Each row was made from one path, in order. Every step used is in the known rows, and no mark comes twice. Write each row's path.
Known rows:
U-G-K-P: [+2.66 +3.34 +2.22 +0.68 +0.24 -3.05 -3.76 +1.13 +2.97 +1.54 -0.60 -2.82 +0.67 +2.24 +2.23 -2.00 +3.03 -1.44 -2.52 -0.46 +1.80]
G-U-P: [+0.73 +1.30 -0.30 +1.93 -0.94 -0.69 -0.16 -4.63 +1.15 -1.33 +1.40 +4.86 +0.34 -0.52 -3.11 -6.51 +0.43 +0.75 +2.61 -2.19 -1.45]
G-U-P-V: [-1.91 -0.31 -0.10 +3.49 -0.25 -0.65 -0.34 -6.06 -0.81 -0.79 -0.49 +4.84 +0.48 -2.00 -2.04 -5.62 +0.37 +1.78 +5.23 -1.63 -0.21]
D-P: [-3.01 -0.16 +2.53 -0.44 -3.30 +1.53 +1.52 -2.16 -1.93 -3.91 +3.21 -4.06 +2.16 -0.77 -0.51 +1.31 +0.19 -0.86 -1.50 +0.49 +2.32]
U-P-D-G: [-4.42 -1.96 +2.28 -4.60 -4.51 +2.31 -1.58 -7.15 +0.58 -4.68 +3.58 +0.93 -1.92 -6.36 +1.82 -0.87 +2.87 +2.92 +1.72 +2.17 +1.85]
U-P: [-2.37 +0.33 +1.79 -1.09 -1.64 -0.21 -3.36 -5.32 +2.05 -3.41 +1.79 +1.54 +1.58 -1.39 +0.10 -4.79 +3.93 +0.82 -1.23 +1.76 +2.10]
K-P-D-G-V: [-0.76 -2.13 +2.68 -3.37 -3.30 +3.30 -0.64 +0.62 -2.21 -3.41 -0.42 -2.34 -0.93 -1.99 +6.91 +4.62 +3.05 -1.17 +0.10 +1.50 -5.00]
K-G-U-P: [+3.41 +2.24 -3.26 +0.58 -0.56 -2.37 -1.96 -0.80 +0.36 +0.26 +0.39 +3.37 +1.97 +2.12 +0.07 -2.57 +2.59 -0.48 +0.16 -3.32 +0.37]
G-K-P: [+3.62 +0.07 +4.70 +2.92 +0.02 +0.09 +0.67 +3.53 +1.63 -0.83 -3.39 -2.03 +2.87 +1.55 +1.03 +0.08 +3.00 -4.21 -3.65 +0.96 -5.43]
G-K: [+2.46 +0.33 +2.97 +3.29 +1.13 -1.24 +1.33 +3.53 +2.76 +1.94 -0.30 -0.13 +1.59 +0.37 -3.31 -2.31 -0.77 -1.38 -1.90 -0.98 -3.35]
P-V-G: [-3.95 -1.21 -0.54 -0.03 +3.45 -0.95 +0.44 +0.11 -2.76 +2.58 -4.07 +0.79 +0.54 +0.78 -1.25 +1.37 -1.12 +2.34 +0.38 +1.33 +2.45]
G-K-P-V: [+1.15 -1.87 +4.76 +4.40 +0.88 +0.08 +0.59 +2.24 -0.73 -0.69 -5.10 -1.95 +3.29 -0.11 +2.21 +1.20 +2.67 -3.04 -1.17 +1.48 -4.22]
V-P-D-G-K: [-0.10 -2.64 +0.22 -2.88 -1.00 +3.77 +6.19 +0.14 -0.24 -2.02 +1.06 -0.29 -5.49 -1.30 -0.17 +4.47 -0.37 -0.24 -1.73 +4.06 -1.06]
U-P-V-G: [-5.33 -0.22 +1.65 -0.34 +1.44 -1.23 -1.56 -5.30 -0.68 -1.33 -2.43 +2.88 +1.70 -1.89 +0.77 -1.98 +2.35 +2.63 +0.78 +3.20 +3.79]
P-K-G-V: [-0.05 -2.51 -2.30 +3.42 +3.03 +1.03 -3.96 +3.89 +0.39 +1.73 -0.61 -1.03 +3.03 -0.48 -1.05 +1.60 -2.67 +0.36 +2.13 -0.61 +2.11]
V-P-K-G-U: [+2.28 -2.81 -4.67 +1.65 +2.44 +3.30 +2.44 +0.87 -0.14 -1.20 -1.99 +0.13 -1.78 +2.78 -3.77 +2.84 -1.58 -1.33 -1.33 +2.84 +2.91]
D-G: [-0.65 +0.79 -2.07 -2.40 -2.33 -1.02 -0.57 -1.51 -1.52 +1.48 +2.39 -3.08 -1.08 -0.02 +0.04 -0.61 -1.96 -0.11 -1.69 -2.23 +1.35]
K-G-V-P-D: [+2.09 +0.26 -2.76 -0.75 +1.93 +0.12 +1.04 +6.08 -0.22 +1.51 +0.39 +2.49 -0.90 +2.90 +4.28 +3.65 +1.69 -1.35 -0.68 +0.93 -1.99]
G-U: [+2.55 +0.97 -2.18 +2.16 -0.08 -0.41 +1.00 -0.34 +0.31 +1.64 +0.76 +2.63 -0.80 +1.80 -4.63 -4.59 -1.70 +0.06 +1.80 -4.26 -2.77]
K-G-V-P: [+3.50 +2.50 -4.13 +0.73 +3.18 -1.98 +0.30 +6.88 -0.01 +2.64 -0.14 +2.03 +0.82 +5.69 +3.91 +1.97 +1.11 -2.77 -2.18 +0.30 -1.38]
K-G-U-P-D: [+1.96 +0.03 -2.08 -1.15 -1.89 -0.22 -1.29 -1.45 +0.45 -1.01 +1.41 +3.78 +0.57 -0.50 +0.36 -0.82 +3.02 +1.25 +1.85 -2.46 -0.42]
D-G-K-P-V: [+0.50 -0.16 +1.97 +1.81 -1.37 -1.14 +1.13 +0.33 -2.53 +0.67 -2.29 -3.96 +1.52 -1.06 +3.46 +2.15 -0.64 -2.45 -0.65 -0.48 -2.25]

Which path is each row?
[-1.29 -2.85 -1.15 -3.31 -3.74 +3.08 +2.22 -2.61 -1.70 -0.41 +3.33 +0.71 -4.51 -4.40 -1.66 +1.12 -2.11 +2.93 +4.14 -2.62 -2.04]
P-D-G-U
[+3.48 +2.34 +3.07 -0.31 +3.52 -1.79 +3.22 +5.59 +1.75 +1.20 -5.29 -0.01 +1.95 +3.91 -0.52 +2.28 +0.45 -2.83 -5.19 +2.15 -3.85]
V-G-K-P
[-1.95 +1.17 -2.14 +1.23 -2.03 -1.75 +0.44 -6.45 -2.78 +0.48 +1.39 +1.34 -0.70 -2.33 +0.29 -3.17 -2.45 +1.25 +3.98 -2.96 +1.30]
D-G-U-P-V
[-2.97 -2.96 +0.76 +1.53 -2.07 +3.13 -0.44 -1.39 -2.34 -4.60 +1.76 -6.01 +3.50 -2.36 -1.31 +4.72 -1.50 -0.21 -0.04 +0.98 +5.89]
D-P-K-G
[-0.20 -3.98 -2.59 +1.29 +0.99 +2.29 -4.29 +1.09 +0.55 -0.34 -0.93 -3.11 +2.22 -0.81 -3.22 +2.33 -0.96 +0.66 -0.50 +0.04 +4.63]
P-K-G
[+2.56 +3.02 -2.37 -0.79 +3.29 -2.33 +3.52 +2.40 +0.51 +3.37 -2.06 +4.07 -1.03 +4.11 -5.04 -1.56 -3.43 +0.60 -0.91 -2.07 -1.92]
V-G-U
[+1.50 +1.23 +3.51 -0.68 -0.89 -0.94 -3.22 +0.63 +2.93 +0.21 -0.12 -2.56 -0.98 -0.13 +2.44 -0.08 +3.65 +0.22 -0.85 +0.10 +1.07]
U-G-K-P-D
[-5.68 -0.86 +2.32 +0.43 -0.46 +0.40 +3.35 -1.96 -4.68 -2.14 -0.94 -2.86 +2.24 -1.19 +0.34 +4.26 -1.61 +1.14 +0.45 +1.95 +4.29]
D-P-V-G
[+1.36 +2.14 -3.67 -0.16 -1.83 -1.58 +1.68 -1.80 -1.95 +2.56 +2.33 -0.21 -1.86 +0.32 -2.04 -2.60 -4.31 +0.03 +1.36 -4.75 -0.91]
D-G-U
[-2.78 -2.00 +0.38 -3.01 -2.41 +1.98 +0.68 +0.63 -1.16 +0.41 +3.94 +0.11 -3.29 -4.59 +2.12 +2.25 -1.95 +2.42 +3.90 -0.85 -2.85]
P-D-G-V
[+2.51 +2.70 +1.59 +0.07 +4.15 -2.87 +3.86 +5.52 +2.66 +3.73 -3.08 +1.56 +0.89 +2.97 -4.08 -0.01 -2.54 -0.81 -3.55 +0.52 -2.23]
V-G-K
[-0.01 +1.51 -1.06 +0.66 +3.06 -0.72 +1.64 -1.70 +1.31 +0.37 -2.21 +4.33 +0.07 +0.62 -5.63 -2.33 -3.55 +1.45 +1.29 +0.48 +1.18]
V-G-U-P-K
[-4.05 -3.21 +1.78 +1.22 -0.61 +2.49 -4.58 -6.25 +2.34 -4.51 +0.88 +0.02 +1.97 -4.32 -2.88 -3.36 +1.44 +1.84 +1.08 +3.37 +4.68]
U-P-K
[-0.51 +2.56 -1.52 -1.37 +1.98 -1.44 -1.65 +1.59 +2.17 +2.37 +3.32 +1.42 -4.32 +1.66 +3.16 -1.23 +0.05 +1.77 +1.63 +1.09 +2.75]
U-G-V-P-D
[+4.70 +1.63 -4.51 +0.69 +0.28 -2.26 -0.83 +2.50 -0.59 +2.54 -0.12 +1.93 +1.37 +3.87 -1.08 -0.93 +0.65 -0.67 -0.41 -5.00 -1.04]
K-G-U
[-0.91 -4.40 +3.42 -4.23 -3.45 +5.18 -1.75 -0.65 -0.69 -5.68 -1.56 -2.33 -0.74 -1.46 +3.73 +3.97 +6.52 -0.70 -2.44 +2.87 -3.75]
K-P-D
[-0.20 +4.83 -1.62 +0.51 +2.23 -4.51 -5.31 +1.90 +2.38 +4.75 +3.27 +0.44 -0.92 +2.50 +2.62 -4.64 -0.47 +1.35 +1.93 -2.70 +3.14]
U-G-V
[+2.32 +0.18 +4.13 -1.98 +2.24 +0.15 +3.82 +5.08 +1.62 -0.17 -4.66 +0.61 +0.29 +1.36 -0.27 +3.87 +0.85 -1.18 -3.41 +2.82 -4.61]
V-G-K-P-D
[+2.53 +1.55 +1.82 +0.42 -1.76 -1.29 +1.37 +1.26 -0.59 +0.38 -0.91 -4.19 +1.28 +0.14 +2.65 +1.30 -0.60 -3.51 -2.97 -0.65 -2.96]
D-G-K-P
[-0.83 +0.34 -2.98 +1.38 +1.55 +0.13 +2.18 +1.47 -1.41 +1.88 +1.69 -1.32 -1.86 +0.47 +1.65 +1.36 -5.79 -1.36 +1.27 +1.28 +0.49]
D-G-V-P-K
[-3.06 -3.45 +0.25 -5.26 -4.36 +3.45 +0.32 -2.25 -1.55 -1.07 +3.40 -1.68 -3.73 -4.71 +0.07 +2.69 -0.28 +2.97 +1.34 -0.53 -0.25]
P-D-G
[-0.71 +2.74 -2.77 +1.67 +3.85 -1.85 -2.98 +1.50 +2.41 +2.82 +1.91 -0.06 -2.48 +2.55 +0.95 -1.90 -2.19 +0.92 +1.50 +1.33 +5.16]
U-G-V-P-K
